Each row comes from the steps of one path. Every step used is in the known rows, and no mark comes twice. Write the path behind each row, first mark first.
Known rows
p, d, q, a, y, s: [-0.45 -0.35  5.20  1.10 -0.95 -1.13  0.69  0.14 -0.32 -1.67 -0.21  0.37
  1.70 -1.11  0.73 -0.78 -0.13 -1.69 -0.36 -0.43  0.53 -0.26  0.65  0.14
  0.60 -0.25  0.27]
t, c: [ 0.04  0.26  0.88  0.26  0.69 -0.03 -0.54  0.04  0.51 -0.44  0.18 -0.12
 -0.44  0.40 -0.28  0.13  0.02 -0.63  0.29 -0.34  0.32  0.29  0.12  0.04
 -0.72  0.10 -0.13]
c, t, f: [-0.21  0.47  1.31  0.53  0.80  0.63  0.42  0.13  0.06 -0.84  0.28 -0.08
 -0.05  0.27  0.04  0.12  0.13 -0.48 -0.58  0.08 -0.78  0.28 -0.03 -0.04
 -0.18  0.63 -0.11]
d, y, s: [-0.24  0.02  0.62 -0.55 -0.03 -0.92  0.68 -0.12  0.58 -0.06 -0.08  0.10
 -0.20 -0.64  0.48 -0.11 -0.59  0.55  0.17 -0.19  1.04 -0.25  0.93 -0.47
  0.35  0.38  1.07]
d, y: [-0.07  0.02  1.00 -0.03 -0.65 -0.69  0.22 -0.17  0.36 -0.38  0.34  0.05
 -0.45 -0.34  0.09 -0.06 -0.44 -0.03 -0.08 -0.19  0.81 -0.20  0.56 -0.18
  0.14  0.07  0.37]
y, t, c, s, f: [-0.22 -0.07  1.59 -0.13  1.82  0.63  0.08  0.09  0.59 -0.13 -0.13  0.02
 -0.50  0.44 -0.31  0.36  0.25  0.09  0.08 -0.26  0.22  0.29  0.08  0.08
 -1.24  1.20  0.26]
d, p, a, y, s: [-0.50 -0.10  3.24  1.44 -0.43 -1.88  0.29 -0.34  0.23 -0.58 -0.36  0.49
  0.96 -1.26  0.69 -0.34 -0.75  0.35 -0.05 -0.64 -0.09 -0.28  1.48 -0.71
  0.78  0.05  0.68]
t, f: [-0.11  0.50  0.71 -0.01  0.16  0.54  0.39  0.11 -0.32 -0.92  0.27 -0.17
 -0.28  0.15  0.14 -0.01  0.03  0.05 -0.45  0.20 -0.42  0.14 -0.10  0.04
 -0.13  0.18 -0.32]
y, t: [ 0.05 -0.25  0.21 -0.80  0.76  0.28  0.12 -0.11  0.00 -0.15 -0.38  0.19
  0.05 -0.23 -0.13 -0.08  0.02  0.59  0.24  0.03 -0.02 -0.13  0.26  0.04
 -0.62  0.18  0.57]
a, q: [-0.10 -0.20  0.88  0.10 -0.31 -0.12 -0.09  0.30 -0.19 -0.66 -0.12  0.10
  0.58 -0.17  0.04 -0.31  0.25 -1.17 -0.41  0.11  0.05  0.01 -0.63  0.50
  0.04 -0.31 -0.60]
q, a: [ 0.02 -0.02  1.78  0.25 -0.20  0.46  0.82 -0.08 -0.08 -0.11  0.08  0.06
  0.64 -0.19  0.25 -0.09  0.40 -0.49 -0.17 -0.41 -0.31  0.07 -0.36  0.01
  0.20  0.00 -0.28]
q, a, y, s, f: [-0.18  0.02  2.43 -0.03  0.37  0.27  1.34 -0.15 -0.40 -0.01 -0.28 -0.11
  0.71 -0.63  1.27 -0.11 -0.01  0.63 -0.47 -0.54  0.42 -0.39  0.30 -0.41
  0.66  0.84  0.75]
p, d, q, a, y: [-0.26 -0.35  5.58  1.70 -1.64 -0.88  0.27  0.11 -0.51 -2.01  0.20  0.31
  1.42 -0.86  0.34 -0.68  0.02 -2.23 -0.60 -0.45  0.31 -0.23  0.32  0.40
  0.39 -0.57 -0.41]
y, t, c, s: [-0.06 -0.14  1.12 -0.20  1.43  0.09  0.20  0.00  1.00 -0.18 -0.02  0.14
 -0.34  0.35 -0.63  0.00  0.30 -0.56  0.48 -0.20  0.52  0.45  0.34  0.07
 -1.23  0.74  0.36]
c, t: [-0.08 -0.04  0.61  0.54  0.61  0.14  0.07  0.03  0.33  0.06  0.06  0.10
  0.24  0.12 -0.10  0.12  0.09 -0.51 -0.12 -0.15 -0.41  0.14  0.05 -0.09
 -0.03  0.47  0.24]
y, t, f: [-0.07  0.23  0.92 -0.77  1.02  0.81  0.48  0.00 -0.29 -1.03 -0.16  0.03
 -0.23 -0.07  0.04 -0.10  0.04  0.65 -0.21  0.24 -0.49  0.02  0.20  0.07
 -0.72  0.36  0.26]
a, y, s, f: [-0.21  0.03  0.69 -0.26  0.55 -0.20  0.41 -0.09 -0.29  0.11 -0.32 -0.19
  0.10 -0.44  1.00 -0.02 -0.44  1.17 -0.29 -0.13  0.75 -0.46  0.67 -0.43
  0.43  0.83  1.03]
t, c, s: [-0.11  0.12  0.87  0.60  0.54 -0.16  0.11  0.11  0.98  0.04  0.37 -0.06
 -0.36  0.56 -0.52  0.05  0.27 -1.18  0.24 -0.23  0.58  0.58  0.04  0.07
 -0.59  0.53 -0.26]
q, a, p, d: [-0.30 -0.03  3.43  2.16 -0.56 -0.61  0.70  0.02 -0.56 -0.92 -0.14  0.36
  2.05 -1.39  0.54 -0.32  0.02 -0.63 -0.42 -0.68 -1.17  0.00  0.36 -0.15
  0.11 -0.31 -0.50]
s, y: [ 0.02 -0.25 -0.20 -0.14  0.66 -0.55 -0.24  0.10  0.32  0.31 -0.21  0.27
 -0.71  0.77 -0.04 -0.37  0.33  0.34  0.12  0.22 -0.21  0.19 -0.20  0.18
  0.27  0.53 -0.26]
p, d, q, a, y, t: [-0.23 -0.61  5.87  0.88 -0.77 -0.61  0.34  0.01 -0.50 -2.16 -0.19  0.52
  1.42 -1.05  0.22 -0.78  0.03 -1.63 -0.38 -0.39  0.21 -0.36  0.57  0.42
 -0.23 -0.40  0.18]
p, a, q: [-0.40 -0.37  1.91  0.91 -0.83 -0.89 -0.94  0.26 -0.07 -1.59 -0.27  0.41
  0.61 -0.36 -0.22 -0.13  0.19 -1.64 -0.54 -0.08 -0.48 -0.03 -0.34  0.53
 -0.01 -0.51 -0.99]
p, d, y: [-0.32  0.04  1.82  0.96 -1.05 -1.61 -0.57 -0.10  0.16 -1.59  0.17  0.29
  0.08 -0.63  0.00 -0.19 -0.82 -0.61 -0.12 -0.18  0.39 -0.37  0.93  0.03
 -0.23 -0.29  0.35]

Write each row's path
[-0.24 -0.09  4.67  1.45  0.46 -1.38 -0.58 -0.46  0.56 -1.48 -0.13  0.53
  0.26 -0.79 -0.10 -0.26 -0.55 -0.27  0.24 -0.95 -0.05 -0.05  1.50 -0.32
 -0.78  0.00  0.47]  d, p, a, y, t, c
[-0.38  0.02  2.56  1.88 -1.02 -1.77  0.06 -0.07 -0.11 -1.15  0.12  0.35
  0.98 -1.52  0.40 -0.29 -0.86 -0.15 -0.33 -0.46 -0.04 -0.29  1.26 -0.33
  0.05 -0.25  0.13]  a, p, d, y
[-0.57 -0.29  3.88  1.85 -0.81 -1.22 -0.30  0.12 -0.01 -1.26 -0.26  0.69
  1.24 -0.88  0.02 -0.29 -0.05 -1.31 -0.56 -0.43 -1.06 -0.01 -0.13  0.18
  0.31 -0.60 -1.05]  d, p, a, q
[-0.09 -0.14  0.64  0.41  1.27 -0.72 -0.16  0.21  1.29  0.33  0.16  0.19
 -1.05  1.34 -0.57 -0.28  0.60 -0.82  0.37 -0.03  0.34  0.76 -0.13  0.25
 -0.32  1.07 -0.47]  t, c, s, y
[-0.48 -0.32  3.99  2.14 -0.87 -0.99 -0.17  0.44 -0.60 -1.24 -0.14  0.45
  1.71 -1.30  0.20 -0.37 -0.20 -1.29 -0.48 -0.19 -0.65  0.03  0.41  0.23
  0.20 -0.57 -0.77]  a, p, d, q
[-0.35 -0.49  6.64  1.44 -0.20 -0.79  0.45  0.10  0.46 -2.14  0.17  0.45
  1.04 -0.48 -0.29 -0.70  0.31 -2.79 -0.11 -0.63  0.85  0.22  0.60  0.51
 -0.83  0.16 -0.07]  p, d, q, a, y, t, c, s
[-0.09 -0.10  2.14  0.04  1.31  0.11  0.15 -0.11  0.48 -0.32  0.08 -0.10
 -0.52  0.19  0.00  0.05  0.00  0.07 -0.05 -0.33  1.01  0.03  0.62 -0.07
 -0.99  1.25  0.72]  a, y, t, c, s, f
[-0.62  0.11  1.86  0.46  0.06 -1.30 -0.27  0.04  0.00 -1.18 -0.39  0.24
  0.18 -0.84  0.71  0.12 -0.99  0.63 -0.29 -0.20  0.35 -0.57  1.05 -0.22
 -0.02  0.53  1.01]  p, d, y, s, f
[-0.54 -0.16  5.19  1.85  0.74 -0.99 -0.08 -0.27  0.64 -0.96 -0.10  0.47
  0.16 -0.54 -0.01  0.10 -0.30 -0.17 -0.20 -0.89 -0.11  0.05  1.15 -0.37
 -0.69  0.93  0.25]  d, p, a, y, t, c, s, f
[-0.33 -0.11  6.46  0.87 -0.63 -0.05  0.70  0.13 -0.79 -3.04  0.07  0.36
  1.16 -0.91  0.37 -0.80  0.05 -1.63 -0.81 -0.20 -0.14 -0.25  0.47  0.49
 -0.37 -0.22 -0.17]  p, d, q, a, y, t, f
[ 0.10 -0.25  0.89 -0.73  2.22 -0.30 -0.63  0.01  0.86 -0.28 -0.41  0.35
 -1.12  0.96 -0.44 -0.32  0.38  0.33  0.65 -0.12  0.10  0.37  0.21  0.27
 -1.11  0.82  0.24]  s, y, t, c
[-0.38 -0.31  4.99  1.42 -1.05 -0.34  0.18  0.32 -0.39 -1.77 -0.04  0.45
  1.45 -0.60  0.03 -0.39  0.31 -2.20 -0.45 -0.34 -0.47  0.01 -0.28  0.57
  0.13 -0.62 -0.84]  p, d, q, a
[-0.21 -0.14  0.67 -0.65  1.55  0.08  0.86  0.16  0.52 -0.28 -0.16  0.34
 -0.83  0.86 -0.26 -0.49  0.62  0.40 -0.14  0.56 -0.38  0.47 -0.11  0.22
 -0.33  1.35 -0.15]  c, s, y, t, f
[-0.26  0.00  5.45  1.58  0.33 -1.03  0.52 -0.21  0.33 -1.93  0.00  0.49
  1.15 -1.55  0.25 -0.36 -0.37 -0.64  0.04 -1.19 -0.13  0.00  1.33 -0.22
 -1.08  0.02  0.33]  q, a, p, d, y, t, c
[-0.64 -0.06  3.71  1.52 -0.07 -1.32  0.17 -0.25 -0.16 -0.54 -0.49  0.38
  0.73 -1.17  1.01  0.00 -0.76  0.98 -0.45 -0.66 -0.40 -0.47  1.24 -0.72
  0.73  0.54  0.61]  d, p, a, y, s, f
[-0.67  0.08  4.48  1.65 -0.09 -1.02  1.21 -0.01 -0.37 -0.95 -0.32  0.35
  1.65 -1.89  1.37 -0.11 -0.60  0.55 -0.66 -0.93 -0.46 -0.42  1.03 -0.58
  0.45  0.54  0.46]  q, a, p, d, y, s, f
[-0.10 -0.64  0.07 -0.62  1.45 -0.44  0.54  0.06  0.79  0.57 -0.42  0.52
 -0.59  0.74 -0.40 -0.47  0.59  0.39  0.30  0.35  0.04  0.34 -0.01  0.22
 -0.21  1.17  0.19]  c, s, y, t
[-0.32 -0.03  1.63  1.89 -0.37 -1.07 -0.19  0.10 -0.47 -0.83 -0.25  0.30
  1.38 -1.22  0.30 -0.24 -0.42 -0.10 -0.26 -0.29 -0.90 -0.08  0.67 -0.13
 -0.05 -0.30 -0.24]  a, p, d
[-0.33 -0.23  2.78  1.07 -0.17 -1.50  0.13 -0.17 -0.09 -1.35 -0.28  0.54
  1.01 -1.75  0.27 -0.35 -0.83  0.49 -0.08 -0.42 -0.14 -0.40  1.57 -0.29
 -0.56 -0.06  0.73]  a, p, d, y, t
[-0.40  0.12  4.51  1.21 -0.09 -0.78  0.38 -0.39 -0.24 -1.93 -0.06  0.48
  0.42 -1.04  0.33 -0.36 -0.54  0.40 -0.50 -0.41 -0.75 -0.24  1.28 -0.39
 -0.19  0.10  0.25]  d, p, a, y, t, f
[-0.46 -0.11  3.70  1.65  0.39 -1.63  0.32 -0.08  0.87 -1.34  0.09  0.48
  0.59 -1.20 -0.25 -0.25 -0.55 -0.71  0.17 -0.66  0.43  0.18  1.59 -0.23
 -1.13  0.49  0.47]  a, p, d, y, t, c, s
[-0.72  0.05  2.68  1.38  0.04 -1.44  0.33  0.07 -0.29 -0.84 -0.44  0.29
  1.03 -1.73  1.11  0.00 -1.04  1.10 -0.48 -0.50 -0.14 -0.49  1.38 -0.59
  0.27  0.55  0.77]  a, p, d, y, s, f
